What can hang from each mark:
j215: j35 j697 j822
j311: j35 j817
j362: j822
j697: j215
j822: j215 j229 j362
j229: j35 j697 j822
j817: j311
j35: j215 j229

Each row was made from one small tree. Brackets hold a mark, then the marks that hang from it, in the order of their numbers. Every link used is in the known rows. Write each row's tree.
Known rows:
{j215 j35 j697 {j822 j229}}: [-13.8, -25.8, -20.6,  -2.5,   7.1, -19.9,  47.1,  42.7, -34.7,  41.6,
   7.7,  -4.5,  -7.8, -19.9,  25.2, -12.4, -14.5,  24.6,  83.0, -39.5,
 -44.2]
{j817 {j311 {j35 {j215 {j822 j362}} {j229 j697}}}}: [-25.5, -11.2, -10.4,  19.5, -22.3, -12.5,  -5.6,  37.9, -25.6,  14.6,
  31.5, -28.0,  -9.7, -37.6, -24.9, -50.9, -10.9,   7.3,  42.1, -47.9,
  -2.4]
{j215 j35}: [ 19.0,   1.8, -16.0,  16.9,   5.3, -19.4,  -2.8,  45.6,  -6.7,  13.4,
  16.0,   2.2, -13.1, -11.0,   0.3, -21.7, -22.6,   6.6,  55.5, -40.2,
 -30.7]
{j822 j229 j362}: [-19.9,   5.8,   0.5,  -0.1,  -3.7,  -8.1,  62.7,  28.8,  -7.5,  -5.5,
  -6.8,  39.3,  11.8, -16.5,   3.0, -28.8,  -9.8, -37.5,  46.6, -11.9,
 -12.4]
{j362 {j822 {j215 {j35 j229}}}}: [-39.2,  10.0,  -1.5,  10.5,  -0.3, -17.4,  33.8,  42.4, -10.9,  11.8,
  10.6,  31.7,  -8.7,  -9.1,  15.6, -36.8, -12.7,  12.9,  24.3, -42.1,
 -33.6]
{j697 {j215 j822}}: [-14.7,   9.3,   0.2,  11.5,  -2.7, -19.4,  17.1,  40.3, -11.7,   8.1,
  42.4,  -1.0, -21.6,   4.0,   0.4, -28.7, -26.1,  29.8,  39.7, -44.9,
 -26.9]
{j229 j35 {j697 j215}}: [ 21.8,  16.3,   1.6,   6.5,  -8.0, -32.1, -29.1,  31.9, -11.1,   5.1,
  -6.4, -49.1, -18.5, -29.7,  16.0, -24.2, -21.0,  15.0,  20.2, -65.0,
  -7.4]
{j229 j35 j822}: [ 23.5,   7.6,  -2.8,   5.8,  -3.3,  -1.3,  -9.0,  32.0, -12.5,  10.4,
 -16.9, -16.8,   9.4,  -3.6,   7.4,  -9.9, -22.8,  -0.8,  64.4, -64.6,
 -45.2]
{j215 j697 j822}: [-41.8, -16.3, -10.8,   2.2,  -0.9,  -7.5,  29.0,  34.3, -28.4,  24.3,
  35.8,   5.5,   5.0, -27.6,   0.2, -17.7, -17.1,  36.7,  77.9, -31.0,
 -50.7]
{j311 j35 j817}: [  3.7,   2.2, -12.7,  22.6,  -3.7, -31.6,   4.6,  38.0,  -3.4,  15.9,
  46.2, -34.5,  -8.4, -28.4, -20.5, -37.6, -27.1,  14.6,  50.5, -29.4,
 -35.2]
{j215 {j35 j229} j697 j822}: [-15.8, -31.9, -17.4,  -1.4,   2.5, -23.8,  29.4,  38.2, -32.3,  36.3,
  21.9,  -4.3, -16.1, -19.3,  26.9, -17.6, -13.2,  24.7,  80.8, -47.9,
 -34.1]
{j817 j311}: [-22.4,   7.6,  -9.9,  21.9,  -7.9,   5.1, -12.2,  40.2, -19.6,   0.4,
  36.3,   4.1, -13.0, -32.3, -26.1, -48.3, -18.4,   2.4,  59.3, -26.9,
 -24.0]
{j822 {j215 {j35 j229} j697} j362}: [-23.4,   2.0,  -8.8,   7.4,  -3.1, -42.4,  49.3,  35.8, -12.3,  -6.2,
  26.8,  17.7, -11.3, -29.2,   0.3, -42.5,  13.8,  -3.4,  22.9, -36.2,
  16.0]
{j311 {j35 {j215 j822}} j817}: [ -8.0,   6.7, -10.9,  24.7,  -4.5, -43.1,   6.6,  36.7,  -3.0,  22.1,
  54.6, -42.7, -10.4, -17.6, -28.4, -36.2, -24.5,  35.5,  47.5, -42.1,
 -35.7]
{j311 {j35 j215 {j229 j697 {j822 j362}}} j817}: [  1.5,  -4.8,  -0.3,   5.8, -18.0, -51.0,   5.5,  24.9,  -4.6,  13.6,
  31.0, -47.8,  -4.6, -25.3,  -3.7, -39.5, -13.2,   7.2,  33.4, -54.7,
  -5.5]
{j362 {j822 {j215 j35} {j229 j697}}}: [-34.7,   9.4,   2.0,   0.2,  -0.4, -19.8,  47.7,  41.4, -16.9,  16.5,
 -16.3,  21.5,  -2.3, -19.2,  31.6, -33.5, -12.5,   9.9,  21.1, -41.4,
 -28.3]
{j697 {j215 {j822 j229 j362}}}: [-23.0,   7.7,   2.2,   4.2,  -4.7, -20.4,  48.0,  36.6, -14.0,   5.5,
  29.2,   8.2, -14.5,   2.5,   4.9, -28.4, -17.1,   9.8,  34.5, -38.7,
 -17.8]
{j215 j35 {j822 {j229 j697} j362}}: [-17.0, -12.3,  -7.3,  -3.1,   3.6, -19.4,  62.3,  39.1, -25.6,  26.1,
  -7.4,  -0.1,   8.3, -17.5,  13.0,  -8.2, -10.2,   2.0,  52.8, -47.7,
 -29.6]
{j35 {j215 j697 {j822 j362}}}: [-42.6,   4.8,  -7.1,   9.0,  -7.7, -29.3,  21.2,  29.0, -12.0,  10.5,
  44.3,   2.7,   2.9, -17.2, -21.9, -25.6,  -5.1,  31.2,  47.4, -38.8,
 -27.2]
{j35 j215}: [ -1.7,  21.5,  -2.6,  20.0,  -4.6, -26.7, -15.5,  33.4,   5.6,  -3.1,
  30.5,   9.2, -11.0,  -3.0, -14.7, -35.4, -22.4,  18.9,  44.6, -36.6,
 -17.7]
{j311 {j35 {j215 {j822 j362}}} j817}: [-16.8,   6.9, -10.5,  23.1,  -7.0, -44.0,  18.1,  34.6,  -3.5,  18.8,
  56.7, -40.0,  -4.4, -20.6, -35.6, -34.6, -17.4,  28.1,  40.0, -40.9,
 -32.5]

Write each row's tree:
[ 15.0,  10.3,  -1.0,  14.2,   4.6, -37.3,  10.3,  42.3,  -5.6,  -4.2,
   7.8,   8.5, -25.8, -13.1,  21.8, -44.8, -14.8,  13.0,  36.3, -47.4,
  11.3]
{j822 {j215 {j35 {j229 j697}}}}
[-15.5,  -6.8, -13.4,  21.8, -17.7,  -8.7,  -8.8,  43.2, -26.7,  20.9,
  24.8, -33.9, -10.2, -35.9, -23.6, -47.9, -18.7,  17.4,  50.2, -44.5,
 -14.1]
{j817 {j311 {j35 {j215 {j822 {j229 j697}}}}}}
[ -9.6,   3.3,   2.6,  -8.6,  -9.8, -28.1,  53.6,  30.0, -13.3,   0.1,
 -10.4,   4.2,   2.2, -26.4,  17.2, -27.3,  -3.6, -26.0,  19.7, -32.9,
   6.2]
{j822 {j229 {j697 {j215 j35}}} j362}
[ 12.2,   4.0, -10.1,   6.1,   8.3, -35.7,  43.4,  44.1, -15.5,   8.4,
  -5.7,  15.1, -25.4, -16.5,  34.1, -44.4, -10.2,   7.9,  53.8, -29.7,
   2.8]
{j822 {j215 j35 j697} j229}
[-14.1, -15.7, -10.3,  18.3, -20.1,  -7.3,  -9.4,  42.4, -29.6,  18.4,
  31.3, -32.2, -19.7, -35.3, -11.2, -51.3, -19.5,  10.8,  47.6, -48.1,
  -6.1]
{j817 {j311 {j35 {j229 {j697 {j215 j822}}}}}}
[  5.9,   2.8,  -6.5,   8.4,   2.9, -28.2,  29.7,  46.1, -16.2,  19.6,
  23.5,  -8.1, -30.6,   9.2,  18.6, -25.7, -23.8,  21.9,  43.7, -50.9,
 -22.9]
{j697 {j215 j35 {j822 j229}}}
[ -1.8, -16.4,  -8.6,   8.0,   7.7, -16.4,  25.8,  41.5, -19.9,  25.8,
  10.8,   8.4, -15.7,   1.8,  22.4, -18.2, -25.8,  13.3,  75.3, -51.9,
 -33.1]
{j215 {j35 j229} j822}
[-12.8,   4.9,  -8.0,  10.8,  -2.2, -30.5,  32.4,  44.0, -14.7,  13.6,
  42.4,  -9.6, -20.1,   1.0,  -5.3, -21.7, -11.7,  21.0,  26.5, -53.3,
 -21.6]
{j697 {j215 j35 {j822 j362}}}
[  7.6,  -6.8,  -7.0,  17.0,  -6.4, -34.9,   6.7,  32.7,  -3.6,  13.6,
  37.0, -27.1, -18.1, -22.8,   0.8, -45.6, -28.0,   0.3,  56.4, -30.8,
 -18.5]
{j311 {j35 j229} j817}
[-30.3, -14.6, -15.9,  20.8, -21.6, -11.8,  -0.4,  38.5, -27.5,  17.4,
  41.1, -23.3, -12.8, -36.8, -28.2, -52.0,  -8.0,   8.4,  50.7, -42.0,
  -7.7]
{j817 {j311 {j35 {j215 j697 {j822 j362}} j229}}}
[  8.6,  -0.3,  -2.5,  14.4, -12.2, -54.5,  -9.0,  28.5,  -0.5,  13.0,
  35.9, -47.9, -19.8, -26.9,  -0.7, -47.3, -22.6,  14.9,  38.1, -45.5,
  -2.6]
{j311 {j35 j215 {j229 j697}} j817}
[-12.8, -11.6, -16.9,  23.8, -20.8, -12.8, -21.0,  40.2, -23.2,  15.4,
  37.7, -25.4, -21.0, -35.7, -21.1, -57.0, -14.6,   8.6,  53.1, -39.2,
  -4.6]
{j817 {j311 {j35 {j215 j697} j229}}}
[-44.6,  15.0,   4.4,   5.4,   0.1,  -8.7,  54.5,  39.2, -11.8,   8.5,
  -5.6,  42.8,  -1.4,  -8.5,  22.0, -39.2, -17.2,   5.0,  30.9, -27.4,
 -35.8]
{j362 {j822 j215 j229}}
[-41.4,  14.4,  -4.1,  13.1,   0.7, -15.4,  32.5,  45.1, -11.0,  12.3,
  15.5,  27.5,  -3.5, -12.4,   4.8, -33.1, -12.2,  20.1,  20.9, -41.2,
 -41.2]
{j362 {j822 {j215 j35}}}
[-15.6,  -4.7,   8.1, -15.5, -19.6, -10.3,  19.4,  24.2, -17.5,   2.4,
  -4.9,  -9.7,  37.2, -34.7,   2.6,  -9.4,  -4.2,  -3.4,  31.0, -57.3,
 -21.3]
{j229 j697 {j822 j362}}
[ -7.9, -14.4, -11.7,  20.0, -20.1,  -3.3, -18.6,  40.9, -25.4,  13.3,
  23.4, -25.0, -14.3, -41.9, -12.6, -53.1, -19.9,  -0.2,  51.8, -40.6,
  -5.7]
{j817 {j311 {j35 {j229 j697}}}}
[-37.0,  -7.8,   0.8,   0.6, -11.2, -34.3,  25.2,  21.5, -12.8,   6.5,
  30.6,  15.7, -11.5,  -9.5,   8.3, -36.3,  -6.0,  11.2,  55.8, -41.7,
  -3.7]
{j35 {j215 j697 {j822 j362}} j229}
[-15.7,  10.4,   4.7,   2.0,  -8.8, -11.5,  40.7,  32.8,  -8.8,  -8.8,
  12.7,  21.1,  20.5,  -7.6,  -8.6, -25.2,  -2.4,  -0.8,  36.1, -48.4,
 -17.9]
{j229 {j822 j215 j362}}
[ -4.0,  -2.7,  -5.1,  18.8,  -6.9, -46.4,   8.7,  31.4,  -3.7,  19.0,
  45.4, -35.1, -20.3, -11.9,  -7.0, -43.7, -25.5,  21.2,  54.1, -44.1,
 -19.2]
{j311 {j35 {j215 j822} j229} j817}
[ -8.3, -12.6, -14.3,  24.2, -17.1,   0.0, -14.5,  42.5, -22.9,  12.9,
  28.9, -16.6, -17.3, -34.0, -18.0, -53.8, -21.2,  -2.9,  58.5, -35.6,
 -10.1]
{j817 {j311 {j35 j229}}}
[-39.0,  -4.9,   4.8,  -4.9,  -2.1,  -6.4,  65.1,  29.6, -22.1,  11.8,
  -3.1,  18.3,  18.9, -19.8,   8.7, -15.9, -15.3,  -0.1,  56.0, -32.7,
 -30.4]
{j215 {j822 {j229 j697} j362}}
